What can hang from each mark
rila: teda
teda: rila
kabe: dufupop luzum
veru: luzum
kimev: teda
luzum: kabe lizev pasuz veru zefo
zefo: luzum
pasuz: luzum teda

Known rows, with every way that one mark hangs from another
(pasuz luzum (teda rila)): [-1.65 -0.99  1.04 -1.55 -2.12 -1.50 -0.27  0.67  1.69  0.11  1.79 -0.44
 -0.58 -1.83 -0.15 -0.23  1.32 -0.43  3.67 -1.53 -2.93]
(veru (luzum pasuz)): [-2.19 -1.46  0.11  0.81  0.79 -0.13  0.63  0.88  0.70  0.63 -1.49  0.63
 -0.65 -1.39 -0.93 -0.55 -1.03  0.20 -0.55  3.17 -2.91]
(veru (luzum (pasuz teda) zefo)): [-2.88 -3.63 -0.25 -0.13  0.06 -0.60 -0.57  2.17  1.97  1.62 -2.29  1.73
 -0.38 -2.06 -0.83 -1.20 -2.09  0.17 -0.66  1.10 -5.15]
(veru (luzum kabe lizev pasuz zefo)): [-1.46 -2.52 -1.62 -1.29  0.87  2.02  0.08  3.46 -0.03 -0.91 -3.15 -1.09
  0.77 -1.65 -1.72 -4.70 -2.66  2.18 -2.67  3.59 -5.42]
(teda rila): [-0.04 -0.78 -0.22 -1.60 -1.05 -0.52 -0.11 -0.16 -0.78  0.10  1.24 -0.04
  0.14 -1.35 -0.88 -1.01  0.94 -0.91  1.37  0.18 -0.42]
(pasuz (luzum lizev veru) (teda rila)): [-1.62 -1.61  0.17 -2.36 -3.29 -0.91 -1.60  1.67  2.18  1.51  0.04 -2.41
  1.91 -2.99  0.92 -2.84 -0.75  1.81  2.71 -1.23 -5.43]
(veru (luzum zefo)): [-2.00 -1.37 -0.65 -0.12  0.75  0.65 -0.16  2.25 -1.65 -0.34 -0.89  2.25
 -1.14  0.01 -1.83 -1.87 -1.27 -0.16 -0.54  1.49 -1.94]
(zefo (luzum (pasuz teda) veru)): [-2.99 -4.63  0.19 -1.16 -2.51 -1.01 -1.65  0.56  2.74  2.66 -2.10 -1.54
  1.84 -4.08  1.26 -0.69 -4.01  1.59 -0.44  0.51 -5.07]
(rila teda): [-0.88 -0.56 -0.84 -1.21 -0.33 -1.44 -0.25 -0.75  1.02  0.23 -0.02  0.98
 -1.58  0.71 -0.59  0.29  0.08 -0.20  0.78 -1.68 -0.15]
(veru (luzum (kabe dufupop) pasuz)): [-2.44 -3.27  0.36  0.65  1.37 -0.17  0.52  0.73  1.54 -0.26 -0.71  0.66
  0.23 -1.53  0.53 -1.06 -0.90  0.90 -0.19  4.69 -2.90]
(veru luzum): [-1.63 -0.31  0.19  0.50  0.54  0.29  0.48  1.09 -1.10 -0.06 -0.14  1.54
 -1.25 -0.32 -1.19  0.33 -0.44  0.02  0.18  2.26 -1.11]
(kabe dufupop): [-0.25 -0.91  1.06  0.71  0.39 -1.43  0.14 -1.30  0.77  0.64  0.34  0.80
  0.84  0.56  1.42 -0.42  0.29 -0.44  0.65  0.38  0.14]
(luzum kabe veru): [-0.84 -2.15 -1.48 -1.15 -0.51  1.89 -1.87  1.80  0.83 -1.06 -0.58 -0.93
  1.57 -1.92  0.36 -1.08 -2.08  2.35  0.09  1.12 -1.15]
(luzum kabe pasuz): [-0.27 -2.17 -0.66 -0.47  0.46  1.00 -0.16  1.02  1.72 -0.85 -1.11 -1.63
  0.93 -1.49 -0.12 -1.15 -1.22  1.50 -1.01  2.09 -1.99]
(veru (luzum kabe lizev pasuz)): [-1.26 -1.59 -0.69 -0.88  0.89  1.41  0.60  2.21  0.53 -0.35 -2.21 -1.88
  0.43 -1.88 -1.02 -2.40 -1.87  2.28 -1.63  4.59 -4.47]
(veru (luzum kabe zefo)): [-1.72 -1.78 -1.48 -0.94  1.22  2.19 -0.32  3.36 -1.46 -2.12 -0.46  1.48
 -1.09 -0.65 -2.44 -1.87 -1.31  0.86 -0.67  2.46 -2.15]
(pasuz (luzum zefo) (teda rila)): [-1.92 -2.05  0.27 -1.99 -1.89 -1.07 -0.60  1.88  0.92 -0.12  0.88  0.43
 -0.18 -1.52 -0.78 -2.51  0.68 -0.52  2.75 -2.34 -4.00]
(kabe (luzum lizev (pasuz teda) zefo)): [-0.26 -3.03  0.23 -1.90 -0.37 -1.30  1.53  1.73  1.88  1.91 -3.35 -0.48
  2.10 -0.50  1.62 -3.14 -2.69  1.30 -2.04  0.07 -6.02]
(kabe dufupop luzum): [-0.07 -1.26  1.67  0.20  0.93 -2.05  2.69 -1.22  0.19  0.29  0.37  1.80
  0.80  1.46  2.55 -0.14 -0.06 -0.41  0.87  1.46 -0.40]
(zefo (luzum (pasuz teda))): [-2.15 -3.07  0.85 -0.84 -1.59 -1.32 -0.15  0.14  1.93  1.80 -1.08 -1.24
  0.32 -3.07  0.40  0.11 -2.51  0.46 -0.57  0.26 -4.15]
(kimev teda): [ 0.14 -0.56  0.35 -0.17  0.41 -0.34 -0.43 -0.12  1.05  0.00  0.20  0.39
  0.18  0.86  0.18  0.16  1.04  1.15  2.16  0.43  0.92]
(zefo (luzum kabe pasuz veru)): [-1.92 -4.31 -1.19 -1.84 -1.39  1.15 -1.26  1.35  1.05 -0.16 -1.74 -2.45
  1.92 -3.70  0.36 -2.18 -4.42  2.59 -1.19  2.65 -3.82]
(zefo (luzum veru)): [-1.77 -2.10 -0.31 -1.05 -1.82  0.18 -1.51  0.42 -0.55  0.58 -0.70 -0.96
  1.15 -2.23  0.26 -1.28 -3.12  1.36 -0.22  0.72 -2.08]
(kabe luzum): [ 0.28 -0.16  0.63 -0.70  0.40 -0.64  2.24  0.17 -0.44 -0.14  0.06  1.06
  0.06  0.96  0.77  0.11 -0.70  0.12  0.49  1.08 -0.62]
(veru (luzum kabe pasuz)): [-1.95 -2.21 -0.70 -0.13  1.09  1.36  0.47  1.94  0.74 -0.88 -0.80  0.00
 -0.47 -2.14 -1.12 -0.64 -1.30  1.33 -0.70  4.26 -3.13]
(pasuz teda): [-0.69 -1.06  0.63 -0.27 -0.46 -0.96 -0.60  0.31  1.66  1.10  0.24  0.34
 -0.11 -1.03  0.65  1.41 -0.10  0.18  0.77 -1.16 -1.42]

Rows
[-1.56 -2.89 -0.36 -1.40 -0.40  0.89  0.31  0.77  0.36 -1.00 -0.98 -2.58
  0.54 -2.62 -0.70 -1.34 -2.72  1.22 -1.37  2.55 -2.79]
(zefo (luzum kabe pasuz))
[-2.80 -5.23  0.00 -2.65 -3.66 -1.63 -1.76  0.35  2.17  2.54 -0.81 -1.63
  1.83 -5.52  0.38 -1.64 -3.04  0.76  0.83  0.69 -5.52]
(zefo (luzum (pasuz (teda rila)) veru))
[-2.25 -3.51 -0.35 -0.68 -2.03 -0.45 -1.10  0.12  1.17  1.70 -2.32 -1.90
  1.78 -3.10  0.50 -2.19 -3.94  1.46 -1.11  1.78 -3.80]
(zefo (luzum pasuz veru))
[-0.80 -3.10  0.20  0.17  0.85 -0.18  0.10 -0.27  2.27 -0.36 -0.67 -0.96
  1.47 -1.20  1.82 -1.48 -0.67  0.80 -0.25  2.45 -1.80]
(luzum (kabe dufupop) pasuz)
[-2.15 -3.35 -0.58 -0.68 -0.41  0.63 -1.85  2.29  1.48 -1.47 -0.59 -0.07
  2.11 -0.19  1.20 -4.38 -1.85  1.68  1.11  0.48 -3.02]
(pasuz (luzum (kabe dufupop) veru zefo))
[ 0.36 -1.91  1.42 -0.15  0.40 -2.26  2.96 -0.97  1.74  1.78 -2.25 -0.71
  2.80  0.44  3.31 -2.84 -1.38  0.71 -1.23  2.62 -3.81]
(kabe dufupop (luzum lizev pasuz))
[-1.99 -1.89  1.60 -0.12 -0.12 -0.67 -0.02  0.71  2.94 -1.07  1.48 -0.48
  0.05 -0.53  1.83  0.22  0.61  1.00  2.83 -0.39 -2.50]
(pasuz (luzum (kabe dufupop)) teda)
[-1.23 -3.68 -1.93 -0.47 -0.78 -0.02 -2.03  1.45  2.00  1.41 -3.36 -0.33
  2.41 -1.62  0.52 -4.09 -3.29  1.41 -1.80  0.45 -3.68]
(luzum pasuz veru zefo)
[-0.32 -2.19 -0.64 -0.87 -1.28 -0.24 -1.24  0.91  2.38  2.10 -3.56 -2.80
  3.07 -1.85  1.74 -3.40 -2.98  2.40 -1.93  1.38 -4.44]
(luzum lizev pasuz veru)
[-2.23 -2.80 -0.12 -0.72 -0.11 -0.53 -0.36  2.48  1.62  2.03 -3.37  0.13
  0.57 -1.88 -0.61 -2.98 -2.46  1.22 -1.79  1.31 -6.79]
(veru (luzum lizev (pasuz teda) zefo))
[ 0.04 -2.15 -1.80 -1.86  0.33  1.78 -0.38  2.56  0.56 -0.72 -3.34 -2.44
  2.27 -1.02 -0.53 -4.93 -2.47  2.14 -2.90  1.39 -4.38]
(luzum kabe lizev pasuz zefo)
[-0.98 -3.73 -1.01 -1.78 -1.41  0.69 -2.09  2.45  4.09  1.48 -2.86 -3.11
  3.23 -3.56  1.75 -2.31 -3.48  3.56 -1.33  1.13 -5.97]
(luzum kabe lizev (pasuz teda) veru)
[-1.40 -2.22 -0.76 -0.64  1.33  1.16  0.35  2.41 -1.18 -1.13 -1.44  0.48
  0.67 -0.05 -0.33 -4.12 -1.53  1.57 -1.04  3.21 -3.75]
(veru (luzum (kabe dufupop) lizev zefo))
[-0.19 -3.27 -0.76 -0.94  0.75  0.54 -0.11  1.06  1.37 -0.04 -2.90 -2.01
  2.95 -0.59  1.41 -5.47 -1.98  1.58 -2.24  1.86 -4.39]
(luzum (kabe dufupop) lizev pasuz zefo)
[-0.34 -3.06 -1.87 -1.13 -1.25  0.22 -1.92  1.74  1.69  1.92 -4.48 -1.97
  3.53 -1.55  0.86 -5.79 -3.74  2.27 -2.67  0.63 -5.28]
(luzum lizev pasuz veru zefo)
[-0.22 -2.94 -0.25 -1.29 -0.27 -1.01  0.53  0.91  0.31  1.42 -2.61  0.60
  3.46  0.79  3.14 -4.92 -2.98  1.85 -0.87  1.13 -3.92]
(kabe dufupop (luzum lizev veru zefo))
[-0.70 -3.16  0.65 -1.10 -0.11 -0.86 -0.22  0.46  3.59  1.35 -1.69 -2.61
  2.52 -2.07  2.76 -1.69 -1.33  2.07 -0.63  1.17 -4.91]
(luzum (kabe dufupop) lizev (pasuz teda))
[-1.55 -1.43 -0.84 -0.93 -1.20  1.49 -1.36  2.16  1.25 -1.68 -0.12 -1.65
  0.95 -1.06  0.40 -1.79 -1.53  2.52  1.45  0.60 -2.10]
(pasuz (luzum kabe veru))
[ 0.10 -2.40  0.17 -0.57  0.60  0.05  0.38  0.12  2.14  0.08 -2.02 -2.66
  2.55 -1.01  2.10 -3.17 -1.18  1.70 -1.48  2.69 -3.39]
(luzum (kabe dufupop) lizev pasuz)
[-2.28 -5.35 -0.12 -0.86 -0.79 -0.08 -1.23 -0.01  1.77  0.55 -1.71 -2.03
  2.60 -3.24  1.97 -2.80 -4.09  2.30 -0.64  3.08 -3.85]
(zefo (luzum (kabe dufupop) pasuz veru))
[-1.39 -1.88 -0.94 -0.41  0.51  0.45  0.27  2.12 -0.22  1.01 -3.53 -0.21
  0.71 -0.86 -1.28 -4.45 -2.26  1.05 -2.50  2.53 -5.40]
(veru (luzum lizev pasuz zefo))
[-1.14 -2.95 -0.47 -1.36 -1.95 -0.09 -1.00  0.59  0.99  2.19 -3.34 -3.65
  2.79 -2.92  1.20 -4.02 -4.52  2.54 -2.00  1.80 -5.26]
(zefo (luzum lizev pasuz veru))
[-0.23 -2.23 -2.42 -2.20 -0.74  2.36 -2.14  3.26 -0.06 -0.49 -2.69 -2.08
  2.95 -1.08 -0.17 -4.85 -3.24  3.25 -1.93  0.73 -3.66]
(luzum kabe lizev veru zefo)
[-1.07 -3.87 -1.03 -0.98 -0.66 -0.38  0.10  1.58  1.40  1.12 -3.20  0.85
  2.47 -0.78  1.47 -3.67 -3.64  1.12 -1.64  1.49 -4.03]
(kabe (luzum pasuz veru zefo))
[-1.02 -1.05 -0.70 -1.12  0.13  1.94 -0.25  2.97  0.01 -2.95 -0.04 -0.75
 -0.21  0.49 -1.06 -3.20 -0.68  1.17  0.63 -0.28 -2.16]
(pasuz (luzum kabe zefo))
[-2.66 -4.12 -0.64  0.00  1.88  0.34  0.02  1.92  0.73 -0.57 -1.54  1.36
  0.42 -1.07 -0.31 -3.21 -1.83  0.56 -0.95  3.87 -3.85]
(veru (luzum (kabe dufupop) pasuz zefo))
[-1.31 -3.62  2.18  0.00  0.18 -3.21  2.10 -0.97  3.74  2.32 -0.92  1.42
  1.53 -0.65  3.79  0.37 -0.81 -0.04  0.54  1.34 -3.49]
(kabe dufupop (luzum (pasuz teda)))
[-0.54 -1.28 -0.07 -0.93  0.44  0.84  0.22  1.73  0.11 -1.89 -0.76 -1.80
  1.57  1.05  0.96 -5.24 -0.68  1.54  0.32  0.22 -3.62]
(pasuz (luzum (kabe dufupop) lizev zefo))
[-0.99 -1.31  0.13 -2.64 -2.11 -0.82 -0.65  2.15  0.55  0.40 -0.28 -1.32
  0.61 -1.43 -0.69 -3.93  0.01  0.40  1.84 -2.14 -5.52]
(pasuz (luzum lizev zefo) (teda rila))
[-1.39 -3.17  0.60 -3.17 -2.68 -1.61 -0.02  0.28  1.16  2.42 -1.04 -3.13
  1.35 -4.35  0.05 -2.69 -1.70  0.45  0.00  0.46 -5.95]
(zefo (luzum lizev (pasuz (teda rila))))
[-1.74 -5.00  0.14 -0.90  0.37 -0.65 -1.01  1.24  3.30  0.47 -1.61  0.04
  1.84 -1.79  1.69 -2.24 -1.53  0.70 -0.37  0.37 -4.36]
(luzum (kabe dufupop) (pasuz teda) zefo)
[-1.36 -3.89 -0.45 -1.95 -1.51 -1.44 -1.02  1.13  2.13  1.73 -0.95  0.36
  1.14 -3.20 -0.48 -2.65 -0.79 -0.63  0.26 -0.73 -4.65]
(luzum (pasuz (teda rila)) zefo)
